Every row comes from one small tree of marks. The marks that hang from a mark follow it in brackets, in alphabetical order. Every link used is in the known rows. Which tree was each row made from?
Known rows
W(R(L N T)): [  9  -8   6  -7 -11  14 -21  14   2  17   5  -2 -10  29  -1  19   4  -4
 -30   4   7   1   6  16   6   3 -11 -17 -14   9  10  -7   1  -9   1  -9
  -6   3 -25   1  -2 -29  34   3  15 -19  -8 -15  15   3  -1 -18 -11  -7
  -3   5  -5  -3  15  -1   0   4  -4   0  11]
T(R(L)): [ 12   9  -6  -2  -4   3   0  12   2   5   7   2 -13   4   3   7  -3   2
  -5   2  -4  13  -7  -1   8   4 -11 -20  -4   0   4  -6   7  -5  13  -3
  -2   3 -14  -6   2 -15   7   9   3 -18   0  -3  -3   8   9  -9 -14  -4
  -3  -5  -5   3   6  -6  -2   3  -4  -2  -5]
V(T(R)): [ 14  -1  -9  10  -8   4  -3   6  -7   2   4  -4  -2  -7  -8   0   0   3
   2   3   8  -2   8  -3   5   7   8  -2   0  -7   7  -2   5 -22  21  -1
  -5  10 -14  -1   2 -13   9   4   6   2  -4   8  -5   9  -2  -7  -3   1
 -11   3  -4   9   2  -2  -5   1  11   0  -1]
R(L N T(V) W): [ 19   5  24  -9 -16   1 -43  20   3  15 -11 -11  -3  27  -1  15 -18  -5
 -27  17  14   6  14  25 -17  -6 -17 -16 -15  20  14   7   2  -6  21 -12
 -15   8 -28   3  13 -32  37   1  20 -17  -6 -11   0  14   8 -27 -16  14
   3  23  -5  -6  16  16 -18   7   5  10  13]
W(R(L N)): [  7 -10   3  -3  -6  11 -16  12   3   7  11   6 -10  28   6  20   0  -4
 -25  -3   3   7   3  15  -2   7  -6 -16 -12  12   6 -10   4  -4  -7  -5
  -3   5 -20   7   1 -22  24   4  12 -23  -6 -16  13   4  -2 -14  -8 -13
   0 -11  -5   0  10  -5  -4   8  -5   0  10]
R(L N T W): [ 17   4  21 -14  -8   4 -32  16   6  11 -11 -15  -7  31   4  11  -8  -6
 -31  21   4   8   8  21 -16  -9 -21 -18 -13  22  16   4  -5   1  11 -13
 -16   6 -21  -1   9 -27  34   5  23 -19  -9 -15   6  11   8 -26 -19  12
   8  21 -10  -6  13  12 -11   9  -3   8   9]
R(L(S) N T): [ 17   5   7 -14  -9   3  -4   8   4  14   0 -11 -10  35  12  10   7 -16
 -26  10   7  12   2  13   4  -4  -8 -20  -8  17  15   0  -4   3   1  -8
 -13   4 -18  -1   7 -21  26   5  14  -8 -11  -5  16   9  11 -20  -3   9
   2  15  -8   3  19   3   7   0   3   1   5]
R(L(S(B C)) T(V) W): [  8  12  13 -21  -7 -25 -30   7  15  16 -10 -11 -11  38   3   2  -9  -4
  -6   9  17   7   0  22   0  -3 -23 -12 -12  19  10  14   7   6  11  -8
 -17 -12 -19  -3  19 -24   7   8   5  -4  -9   2  -3   9  23 -23   1  15
  10  22   5 -22   4  14  -1  -9  -8  -3  12]
J(S(L)): [  0   3  -5  -3  13  -2  16   1   8   7   8   5  -1  13  14   9  -7  12
  12   6 -21   1  -8  -4   3   2  -3   0  -5   0 -10  14  -7  10  -3   4
  -1  15   6 -17   3 -15 -16  -1  -3 -13  -1  -2   5  -1   4   8  13  -6
   5  -5   6  -1  -3  -4   0  -9   3  -7  -1]
T(R V): [  9   2  -2  14  -6  -2  -6  12  -8   7   8   1  -2  -6 -10   4  -5   7
   5  -4   6   2   7   2   7   6   4  -7  -3  -1   3  -1  10 -18  22   0
   0   4 -18  -2   3 -16   8   2   0  -4   6   5 -14  10  -1  -5  -6  -5
 -11  -5   1   7   2  -5  -7  -5  12  -1   2]
R(L(S(B C J)) N W): [ 12   7  13 -24  13 -24  -4  -7  16  -7   7   0 -10  54  25   6  -6  -4
  -8   6   6  15  -9  25 -21  -7 -26 -12  -4  28   6   2  -1  16  -7  -2
 -19  -9  -7   3  16 -19   0  11   9 -17 -15  -5  11   1  19 -23   4   2
  22   4   1  -3   4   0  -4   6 -11   0  10]
T(R): [ 10   5  -6   7   3   4   8   7  -5   1   9  -4  -7  -1  -2  -1   5   5
   1  -1  -8   5  -2  -3   8   3  -2  -9  -1   3   3  -5   3  -8  10   0
  -1   4  -9  -7  -4 -12   2   6   4 -11   2   3  -5   5   2  -3  -9  -4
  -6  -6  -4   7  -1  -7   1  -1   2  -2  -2]
V(T(R(L))): [ 16   2  -8   3 -13   2  -9  10  -4   8   4   0  -7   0  -2   5  -6   1
  -2   7  10   3   5  -2   8  10   1 -11  -1  -8   8  -4   6 -19  22  -4
  -4   9 -18  -2   6 -17  13   7   7  -5  -5   5  -3  11   4 -11  -6   5
 -10   3  -3   6   7  -1  -6   7   6   2   0]
R(L(S(B))): [  6  12   1 -14  -2 -18   3  -1  10   7   1   1  -7  24  15   8  -6 -13
  -3  -1   7  15 -13   5  10   1 -10 -15  -2   7   1   3   2  12  -5   1
  -2  -9  -5   1   9  -3  -5   7  -5   2  -5   2   4   2  20 -15   1   5
   6   0   4  -7   4   1   9  -3  -9  -3  -3]
Q(W(R(L(S)))): [ 12   5  -5   4   7  -4  -3   8   8   5  11  -4 -17  20  10  16  -6   0
 -17  -3   3   6  -5  10  13   6 -13 -21 -14  18   5  -5  15  -2 -13  -6
  -2 -11 -12   2  -4 -10  13  -1  -1 -19  -9   0   8  -3  23  -3  -2   4
   5 -15 -12 -11   1  -3  -1   6 -17  -5   4]
S(B J L): [ -2  -1   7 -20  28 -28  22 -13   3   9   4   7  19  20  11  -1 -27  11
  21   0  -6   3  -9  -3  -7  -7 -26   4   1 -21 -23   5 -20   4   4   3
   5  -8   4 -16   6 -15  -7   2  -8   8  -8  -2   2  -4  14  -1  -1 -10
  12   2  19   5  -7   5  12  -7  -8  -7  -2]
V(T(R(L(S) W))): [ 20  10  -4   2  -8  -5 -11  13   2   6   1 -10 -12  10   3   6  -4  -1
  -5   9  11   9   0   5   4  10   0 -15  -4   6  14   3   8 -12  19  -7
 -11   8 -17  -2   9 -15  11   9  10 -11  -6   4  -1  12  13 -15  -6  13
  -2   7 -10   4   1   0  -8   5   3   1   5]
W(R(T)): [  2  -7   1  -1  -4   6 -12  13  -1  13   3  -5  -7  10  -9   7  10   5
 -14  -1   4  -6   6   5  13   5  -4  -7 -12   2   7  -4   1 -12   0  -7
  -1  -2 -16  -5  -5 -17  21  -2   6  -4  -3  -9   9  -1  -1  -4  -7  -7
  -6   6   2  -7   1   3   7  -4  -4  -5  13]
N(R(L(S) T)): [ 11   9  -4  -6 -12  20  10   2  14  26  -3   0 -15  25  12   8   0   3
 -18   8   1  11  -1   4  16  -1 -11 -24 -16  -2  11  -1   9  -4  -2  -9
  -8  -8 -13  -5   8 -12  22  11  15 -13   0  -2   3   6  21 -15  -5   2
  -3  10 -14  -1  11   0  13   0 -13  -3   2]
S(B C J L(R(N))): [  5 -20   2 -19  40 -20  27 -25   6   2  14  11   9  44  24  -3 -10   7
  15  -2  -6   2  -5   4 -17 -10 -35   3  -4  -3 -19   0 -17   2  -4   6
  -8 -13  -1  -3  15 -27  -4   3   9 -14 -15   9  10  -1   8   5   5 -22
  17  -4  21   4  -6  -4   8  -7 -10 -10   6]
W(R): [ -1 -10  -2   5  -2   6  -7   8   0   6  10   3  -6   9  -4  13   6   4
  -8  -7   2   0   1   5   7  10  -1  -6 -10   4   2  -5   5  -8  -8  -1
   1  -1 -10   1  -3  -8  11   1   1 -10   0  -8   7  -3  -2  -3  -2 -10
  -3  -9   0  -3  -3  -5   2  -1  -6  -3  10]
S(B C J L(R(N W))): [  7 -16   8 -20  43 -23  21 -22  12   0  13   6   8  50  24  -2 -12  10
  10   2  -5   4  -6  10 -25 -10 -41   4  -8   7 -16   4 -16   5  -3   3
 -11 -10  -3  -2  17 -28  -3   6  11 -22 -16   6  10  -2  12   1   1 -18
  22   1  18   0 -12   0   1  -4 -13  -7  10]
Q(W): [  9   5  -2   8  13  -1   1   1   2  -4   3  -6  -4  -3   3   1 -10   2
  -7   3   1  -2   2   0   4  -4  -8  -7  -5   9  -1  -4   8  -5  -4  -5
   1  -7  -1   1  -4  -4   3  -5  -5  -7  -6   5  -4  -2  13   2  -2   8
   5  -7 -10  -5   0   1  -5   5  -7   0  -2]

Which tree is each row?
[ -6  -2  -7 -14  21 -13  16 -12  15   1   7   7   0  24  17  -2  -4  12
  25   3 -21  -4  -9   0  -4  -4 -17  11  -4   1 -16  13  -6  13 -11  11
  -3   4  15 -16   9 -23 -32   3  -5  -6 -11   7  -1  -6   1   6  21 -11
  11  -9  16 -12  -5  -2   6 -16  -5 -12  -1] | J(S(B C L))
[  7  -1   3   9 -11  22  -3   2   5  24  -7   2  -2   7  -5   2  -2   9
  -9   3   6  -5  14   4   8  -2  -3  -8 -17 -11   8   1  11 -19   9  -5
  -4  -5 -15  -2   6 -17  26   3  15  -4   5   0  -7   6   5  -9  -4  -3
 -11  11  -8   4  10   6   6  -2   1   1   4] | N(R(T(V)))
[ 17  -5  12  10   4  -3 -11  11  -1  18  -7  -9  -6  13  -6   7  -3   0
 -14   8  13  -1  12  12   3  -1 -10  -9 -18  17  12   5   2 -13  14  -8
 -10   4 -24   6  11 -11  33  -8  18 -15   1   4   4   8  12  -1 -13   3
  -4  26   2  -4 -12  11 -11  -3   7   3  16] | L(R(T(V) W))
[  7   5  17   0  -9  -7 -30  15   0  13 -14 -15   2   7 -13   1  -8   6
  -9  11  14  -4  14  15  -4  -4  -9  -1 -13  10  10  13   2  -8  20  -9
 -11   1 -18  -4   7 -15  24  -3   9  -1  -1  -3  -7   6   6 -13  -8  13
   0  25   0  -9  -1  17  -9  -3   6   5  14] | R(T(V) W)
[ 11   1  -4   5   5   1 -12  10   6   2   9  -1 -12  11   3  16 -12   3
 -19  -1   4   1  -1   9   8   5 -15 -18 -16  13   0  -8  12  -8  -7  -6
   1 -10 -14   3  -4 -15  15  -1   0 -20  -8  -3   4  -4  17  -4  -7   1
   4 -14  -8 -12   2  -1  -6  10 -18  -3   3] | Q(W(R(L)))
[  5  -9  -1  -8  -3   7  -6   3   9   4  18   3 -17  42  14  16  13  -5
 -20  -5   2  10  -2  18  -1   9  -6 -17 -10  20   7  -8   8   2 -15  -1
 -10  -4 -17   6   4 -22  12   9   9 -25 -10 -10  17   2   2 -11   7 -11
   5 -15  -4  -2  10 -11   2   2 -11  -4  12] | W(R(L(S(C)) N))
[ 15  -2   4  16  -4   3  -8  11 -11   5  12   0  -2   5  -7   8  -2  -2
  -6  -5   4   2  13   8  -4   3   4  -6  -5  10   7  -4   7 -20  21   2
  -3  11 -23   4   4 -25  17   1   6 -11   3   1  -9  12  -9 -11  -5  -8
  -9  -7  -5  16   9  -6  -9  -2  18   4   4] | T(R(N) V)
[  2 -18   3 -12  21 -11   4 -15   8  20  -2  -3   6  29   8  -5  -7   3
  13   1  -1  -1   7   1  -1  -6 -29   5 -12  -2 -13  12  -7  -5   7   2
  -8  -8  -8  -2  17 -28   2   5  10  -7 -11  17  -5   7   7   4   3  -8
   4   5  17  -9  -6   5   8 -18 -10 -10   5] | S(B C L(R(T(V))))
[ 12  -1   1   5  17 -20  27 -11   1  10   9  -4 -12  28  15   2  10 -17
   0  -9   6  12  -8   3  18   0  -2  -7  -7  19   8   3   0   4 -13   4
  -3  -5  -5   9  11   7   1  -2   4  -4  -2  13  12   3  18   0   3  -6
   1   5   5   6 -15  -2  13 -12   4  -5   4] | L(R S(B))
[ 10 -10   8  -4 -16  10 -29  19   0  22   5   1  -7  26  -5  19  -2  -4
 -28   1  15   0  13  19   5   7  -6 -17 -18  10  11  -6   4 -15   8  -8
  -5   3 -31   4   4 -31  41   1  13 -15  -5 -14   8   6  -3 -20  -9  -6
  -7   4  -2  -4  16   2  -4   1   2   1  14] | W(R(L N T(V)))
[ 26  -3  15  10   6  -4   2   6  -1  17   4 -17 -13  40   8  12  13 -14
 -26   4  15  11  10  19   4  -2  -4 -15 -18  37  23   8   0  -5   3  -7
 -20   7 -24  12  16 -11  36  -4  21 -20  -3   5  17  14  13  -7  -4   6
   1  22  -8   7  -6   4  -4  -7  14   2  21] | L(R(N T(V) W) S)
[ 14 -12   9  -6  34  -7  19  -4   2   7  11   1   6  37  19  13 -12   9
  -5   7  -6  11  -3   8 -17  -4 -23 -10 -12   5  -8   4 -18  -1   4  -6
  -9   6 -10  -6  11 -21  23  -2  14 -30  -6  -7  17   3  14   5  -9 -11
  15   7   4  13 -11  -3  -4   5  -3   0  11] | S(J L(R(N W)))
[ 14  -3   4   8   9  10  -8  10  -1   4   8 -10  -8  12  -2  11   1   0
 -25   2   1  -7  12  10   6  -2 -11 -13 -16  18   8  -8   6 -16  -4  -6
  -3  -3 -16   3  -7 -22  27  -4   8 -14 -13  -1   8  -2   4  -6  -6   0
   1  -4 -14  -2   6   1  -4   5  -4  -1  10] | Q(W(R(N T)))
[ 11   1  10 -17  -9 -12 -16   1   5  15  -3  -4  -6  41   8   4   1 -15
 -13   4  16   5   7  20  -1  -6 -12 -10  -7  16  10   3   4  -1   6  -1
 -14  -7 -21   3  15 -30  16   5   8   0 -12   5   4  12   6 -23   7   7
   3  11   5  -6  21   6   4 -10   4  -1   7] | R(L(S(B C)) N T(V))
[  0  -7  -7  -8  25 -13  23 -14  16   8  10   9  -5  28  22   2  -3   9
  18   2 -16  -1  -9  -2  -1  -3 -17   4  -9   5 -13  13  -5   9 -10  11
  -4   5   8  -9  12 -21 -24   0   3 -15  -8  11   3  -3   3  10  16 -14
   8  -6  16  -9 -10  -3   4 -16  -3 -13   2] | J(S(B C L(R)))
[ 18  -2   6   7   0   6 -23  14   1  11   7  -6  -9  17  -1  18 -12  -2
 -27   1  12  -3  14  17   5   1 -16 -19 -21  16   7  -8  12 -16   5  -9
  -3  -6 -26   4  -2 -30  34  -5   7 -18 -11  -4   4   3  10 -14  -9   4
   1  -3 -11  -8  12   3  -9   6  -6   1   9] | Q(W(R(L N T(V))))
[  7  -8  -4  -4  25   3  14  -7  15   1  13   4 -10  36  23   7   3  13
   5   9 -20   3  -4   9 -14  -1 -14   0 -13  21  -4  11  -5   9  -9   5
 -17  14   1  -9  14 -27 -12  -1  14 -37 -10   2  12   2   4  12  14 -10
  13  -5   4  -5  -6  -7  -8  -8  -2  -8   8] | J(S(C L(R(N W))))
[ 13   6  11  -1 -13  18 -27  12  15  27 -11  -1  -9  19   1  10 -16  13
 -18  13   9   7   9  15  -1  -2 -19 -21 -23  -3  10   4  13 -11  13 -15
 -11  -4 -22  -3  14 -23  34   7  20 -20   3  -7  -8  10  20 -22 -12   7
  -2  19 -12  -8   8   9  -6   7 -11   3   8] | N(R(L T(V) W))
[ 14  -3  14  -7 -19   5 -26  11  -2  19  -6  -3   0  21  -2  11 -12 -11
 -23   9  14   4  14  15  -4  -3  -8 -13 -11   7  10  -1   1 -11  18  -7
  -7   6 -26   3   9 -30  35  -2  14  -6  -6  -6   4  12   1 -21  -9   7
  -3  14  -2   0  22   9  -6   1  11   6   6] | R(L N T(V))
[ 13   7   0   0 -16  16  -3   4  13  29  -3   4 -13  24   6  10  -6   4
 -17   3  11   9   5   7  15   1  -7 -22 -16  -5  11   2  16 -11   6  -8
  -8  -7 -19  -4  11 -17  25   9  13  -9   3   1  -2   9  19 -17  -1   3
  -6  11 -12  -1  13   2   8  -3  -7  -2   3] | N(R(L(S) T(V)))
[ 20   9   7  -1  -1   5 -14  15   4   0   5  -7 -13  20   9  12  -5   1
 -19  10  -5  15   0  11 -10  -1 -17 -21  -8  21  10  -4   2  -1  12  -7
 -12  10 -17  -1   6 -24  19   9  17 -31  -3  -9  -1  10   8 -21 -18  -1
   3  -2 -14   5   5  -3 -13  11  -2   5   4] | T(R(L N W))
[ 12  -8  10   1  11   1  -5   7   1  27  -4 -11   1  19   4  11 -11   8
  -8  10  -1   8   9   5  -2   1 -19  -9 -20   5  -4  16 -10  -6  13 -10
  -9   6 -18  -6  13 -20  29  -1  16 -24  -1   2   3  12  15   4 -11   1
   4  15   1   0 -10   7  -5  -4  -4  -2  11] | S(L(R(T(V) W)))
[  2  -4  -5 -13  -6  -7 -11   8   9  14   9   6 -14  36   0  13   3   4
 -11  -5  20   0  -3  17  14   9 -10 -17 -14   4   4  -4  10 -10   4  -6
  -9 -12 -27  -6   3 -26  17   5   2  -8  -7  -4  15   1  10  -8   7  -5
   3   4   9 -14   7  -1   7  -7 -10  -9  16] | W(R(L(S(C J)) T(V)))
[ 19   9   0  -7   4   0  -7   8   9  -5  13  -8 -20  36  18   8  10  -1
 -13   6  -7  18  -5  16  -9   1 -16 -20  -5  30  13  -1   7   4   5  -6
 -18   3 -16   1   8 -24   8  15  15 -35  -7  -3   3  11  12 -18  -7   1
   9  -6 -12   2   5  -9  -7   5  -6   0   6] | T(R(L(S(C)) N W))
[  3  -8  -5  -9  27 -12  22 -11  14  12   6   5  -4  29  17  -1   0   8
  16   6 -17  -3  -5   1   5  -7 -21   3 -11   4  -9  14  -8   5  -7   9
  -7   5   3 -13  13 -28 -18  -1   6 -11 -10  12   6  -2   5   9  14 -11
   7   3  17 -10  -9   0   8 -19  -4 -13   2] | J(S(B C L(R(T))))
[  7 -13  -5  -1  17   5  15  -4   9  12   9   5  -5  31  16   9   3   9
   5   6 -12  -4   4   8  -3  -1 -10   0 -14  12  -4  12  -3  -2   0   3
 -13  12  -8  -9  12 -32  -2  -4  11 -25  -7   7   9   4  -3  10  17 -10
   5   1   8  -4   0  -4  -5 -13   6  -9   7] | J(S(C L(R(N T(V)))))
[ 17 -10   9 -10  28  -4  14   0   1  15   6  -4   5  39  14  10 -11   9
 -10  11  -1   7   1   8 -11  -7 -29 -11 -14   4  -6   4 -21  -5   9 -10
 -12   3 -15  -9  10 -26  30  -1  17 -25  -7  -4  19   5  15   3 -11  -8
  12  18   5  11  -9   4  -1   3  -2  -1  13] | S(J L(R(N T W)))
[ 14   5  17 -10  -5   3 -26  10  11  -1  -3  -5  -7  29  14  14 -13  -3
 -24  13   1  13   1  22 -22  -3 -16 -16  -8  23   9   2   0  10   3  -7
 -11   8 -13   5  11 -18  21   6  17 -26  -6 -14   5   7  10 -21 -13   6
  11   4 -12  -2   8   5 -16  17  -5   9   6] | R(L N W)
[ 12   7   7  -5 -10  23 -19  10  17  21 -12  -2 -12  21   6   8 -12  14
 -22  15  -1   9   4  11   0  -5 -24 -23 -22   0  12   3   9  -6   6 -13
 -12  -6 -15  -5  11 -19  29  10  22 -23  -1  -8  -3   7  21 -21 -17   5
   0  16 -14  -9   6   8   0   9 -16   3   5] | N(R(L T W))
